What can hang from each mark:
fikoso: pali pozof rilo
rilo: ruromub vabufip
nuve: kiret
bizo: pozof
pali: fikoso
safosu: ruromub
kiret: bizo nuve
vabufip: kiret rilo vamek
vamek: vabufip

Every row comes from one small tree of marks. Brackets hold a mark, then the marks that hang from it, in alphabetical order. Every link used is in the known rows. Which tree was each row made from?
In the rows, 128 means zero.
Known rows:
[rilo vabufip]: [180 142 100 153 146 123 109 102 120 134 101 138 154 112  89 152 114 129
 142 113 151 113 128 122 153]
[vamek [vabufip [kiret bizo]]]: [153 130 149 109 153  74 114 161 125  96  90  51 142 126 127 152 102 146
 123 117 110 132  79 150  87]
[rilo [vabufip vamek]]: [149 176 105 173 161 125 140 108 134 117 108 123 157 126 105 120 107 128
 129 105 158 125 145 107 124]
[pali [fikoso pozof [rilo ruromub vabufip]]]: [141 109 159 108 113 156 131 138 121 133 136 231 110 157  83 132 164  75
 137 130 100  79 134 113 184]
[safosu ruromub]: [131 103 117 163 146 153  99 106 183 175 155 149 162 111 139 137 151 122
 136 113 134 154 157 160 185]
[vamek [vabufip [kiret bizo] [rilo ruromub]]]: [105 113 161  90  93 111  93 152  91 136 124  66 156 141 136 135 128 126
  93 136 115 178  76 153  35]
[vabufip [kiret bizo] [rilo ruromub] vamek]: [ 60 134 151 122  99 124 148 144 122 133 160  93 131 110 150 125 116 132
  93 139 152 223  96 163  60]
[vamek [vabufip rilo]]: [170  98 151 145 140 135  80 137  87 139 136  85 193 125 122 125 136 128
  83  88 117 137 108 135  68]
[vamek [vabufip [kiret [bizo pozof]]]]: [128 110 153 108 129  97 130 179 144  88  78  23 154 146 162 149  92 122
 164 151  76  99 100 157 122]
[fikoso pozof]: [153  83 123 134 157 173 126 157 144 130 138 184 120 112 125 150 153 118
 113 105 119 130 121 139 181]
[vabufip [kiret bizo nuve] [rilo ruromub] vamek]: [ 75 131 107 103  98 130 103 145 113 146 141 101 102 114 161 117 122 168
  94 141 132 172 113 151  93]
[pali fikoso]: [151  87 144 160 173 114 110 131 141 151 150 149 162  93 132 141 111 136
 143  98  85 106 108 203 168]
[rilo [vabufip kiret vamek]]: [139 174 111 140 137  92 163  97 139  94  96  78 123 130 140 117 110 120
 148 122 149 118 132  96 130]
[vabufip kiret [rilo ruromub] vamek]: [ 63 118 152 132  90 140 156  97 132 143 175 106 133 132 181 102 139 115
  98 130 145 196 127 136  84]
[rilo ruromub [vabufip kiret vamek]]: [ 90 171 113 128 103 117 165  82 150 129 107 117 125 162 149 102 125 111
 141 144 150 135 138  99 114]
[rilo ruromub vabufip]: [132 140 102 141 116 144 109  90 130 167 114 172 153 142  92 134 126 124
 139 134 146 131 133 125 134]
[bizo pozof]: [124  82 133 160 143 154 130 134 167 133 136 122 163 117 151 151 113 126
 161 141  96 117 147 171 184]
[vamek vabufip]: [166 109 139 149 168 124 100 129 128 134 116 105 181 143 121 126 125 137
 109 102 114 108 122 133 103]
[fikoso pali pozof [rilo ruromub [vabufip vamek]]]: [127 176 137 120 134 179 173 122  98 136 148 228  87 176  84  74 178  87
 122 140 149  97 182  42 116]
[vabufip [rilo ruromub]]: [105  84 139 141 100 167 100 106 112 181 180 161 163 111 127 134 145 127
  93 122 142 191 123 161 101]
[nuve kiret]: [131  85 117 147 157 112 149 119 180 133 117 141 131  87 168 151 112 151
 149 121 100 121  97 173 168]
[fikoso pali pozof [rilo ruromub vabufip]]: [161 140 133 100 119 175 141 123  87 151 146 238  82 163  65 101 181  80
 139 139 138  90 170  60 138]
[rilo ruromub]: [ 99  94 129 146 129 154 122 100 155 179 157 182 150 126 129 135 135 135
 117 131 134 167 130 163 131]
[fikoso pali pozof [rilo [vabufip vamek]]]: [179 177 135 132 168 155 175 140  91  99 137 194  80 144  69  88 163  94
 128 117 149  76 177  40 130]

Write each row's tree:
[157 152 140 128 128 135 136  81  93 157 157 201 108 149  57 101 145 107
 147 143 158 104 171  80 102] : [fikoso pali [rilo ruromub vabufip]]
[ 97 150 157  96  88 140 192 116 147  90 130 176  69 184 123 110 169  74
 119 149 152 124 157  39 149] : [fikoso pozof [rilo ruromub [vabufip kiret vamek]]]
[121  95 154 132 112 159  83 122  92 172 144 120 191 154 134 110 154 121
  78 120 119 153 116 138  55] : [vamek [vabufip [rilo ruromub]]]
[178  99 160 117 167 161 150 147 106 125 181 218  80 116  84 118 173 110
 127 114 124  98 161  92 149] : [fikoso pali pozof rilo]
[104 151 142 139 159  85 170 152 149  92 126  81 113  95 142 148  88 147
 125 120 142 172  99 158 108] : [vabufip [kiret bizo] vamek]
[135 191 113 130 144  81 159 141 128  82  81  68 118 112 113 145  80 134
 144 124 154 140 104 120 108] : [rilo [vabufip [kiret bizo] vamek]]
[111 115 155 146 124 115 151 114 122 107 158  71 132 104 170 119 121 122
 108 108 144 175 118 136  97] : [vabufip kiret rilo vamek]
[144 142 116 113 109  94 138 154 135  84  64  52 127 115 126 171  81 116
 197 160 106 105 108 151 170] : [rilo [vabufip [kiret [bizo pozof]]]]
[134  97  84 132 148 144  81 178 153 138 106 115 130  98 136 166 100 178
 160 153  86  92 134 184 197] : [kiret [bizo pozof] nuve]
[187 125 141 120 130 147 136 138 120  89 125 197  97 131  64 161 156  91
 119 112 150  99 144  69 184] : [fikoso pozof [rilo vabufip]]
[ 96  87 123 135 147 118 160 182 189 111  90 101 138  86 168 182  82 149
 180 158  67 119  89 210 185] : [nuve [kiret [bizo pozof]]]
[124 127  88 135 147 108 127 109 159 120 124  95  98 121 185 105 124 174
 129 119 129 100 145 127 158] : [vabufip [kiret nuve] vamek]
[ 99 175 103 159 131 146 141  94 145 155 116 158 156 158 114 108 125 122
 125 135 159 145 148 107 108] : [rilo ruromub [vabufip vamek]]
[121 132 101 119 124 110 101 160 109 109 132  67 110  86 156 135 106 179
 104 114 135 152 105 150 104] : [vabufip [kiret bizo nuve] rilo vamek]
[127 138 110 110  88 115 128  76 138 138 103 125 123 147 133 124 127 108
 156 144 138 126 121 118 144] : [rilo ruromub [vabufip kiret]]
[125 176  71 116 120 107 123 161 141  86  54  50 104 132 154 136  84 157
 185 161  99  63 139 122 177] : [rilo [vabufip [kiret [bizo pozof] nuve] vamek]]
[134 123 166 135 121 111 122  98 123 144 147 198 141 149  78 133 131 102
 145 133 122  97 135 132 149] : [pali [fikoso [rilo ruromub vabufip]]]
[ 73 116 146 163 115 170 134 112 125 169 179 148 169 126 145 104 141 127
  81 121 152 202 138 144  78] : [vabufip [rilo ruromub] vamek]
[108 135 155 134 131  99 144 161 111  94 148  57 128  80 144 147  99 141
  99 113 149 202  91 158  77] : [vabufip [kiret bizo] rilo vamek]
[187 109 159 117 146 127 128 151 109  98 125 200 108 125  74 146 151  85
 141 101 101  61 130 111 200] : [pali [fikoso pozof [rilo vabufip]]]
[212 140 136 111 153 155 136 136  78 114 133 205  79 129  59 121 165  92
 145 112 139  69 166  58 155] : [fikoso pali pozof [rilo vabufip]]
[128 115 101 132 118 123 107 117 120 122 143  77 108 106 184 103 133 161
 105 107 127 127 139 126 129] : [vabufip [kiret nuve] rilo vamek]
[117 110 112  76  88 118  50 157  88 150 108  68 133 143 146 117 137 166
  94 137  98 128  94 142  67] : [vamek [vabufip [kiret bizo nuve] [rilo ruromub]]]
[126  93 111  83  77 135  57 109  97 165 119  83 139 164 175  91 160 147
 100 129  94 103 122 119  88] : [vamek [vabufip [kiret nuve] [rilo ruromub]]]
[ 97 118 111 116 108 128 111 176 126  96 116  39 116 104 188 132 106 165
 142 147  94 124 126 163 142] : [vabufip [kiret [bizo pozof] nuve] rilo vamek]
[105 168  63 115 103 124 118  83 144 144  90 118 102 166 160  88 133 146
 144 146 134  87 155  92 141] : [rilo ruromub [vabufip [kiret nuve] vamek]]
[ 87 188 117 119 112 100 159 126 141 117  94 101 117 142 122 128 100 129
 138 152 155 166 112 124  91] : [rilo ruromub [vabufip [kiret bizo] vamek]]
[100  81 188 142 134 120 133 110 148 156 193 207 139 130 110 132 140 117
 121 133 108 126 132 164 149] : [pali [fikoso [rilo ruromub]]]
[134 135 146 138 107 130 132  83 132 138 145 194 128 146  66 145 139 108
 127 144 171 132 155  88 132] : [fikoso [rilo ruromub vabufip]]
[119 147  90 123 155  98 124 153 153 111 111  87  94  99 155 136 101 189
 127 125 125 125 116 145 138] : [vabufip [kiret bizo nuve] vamek]
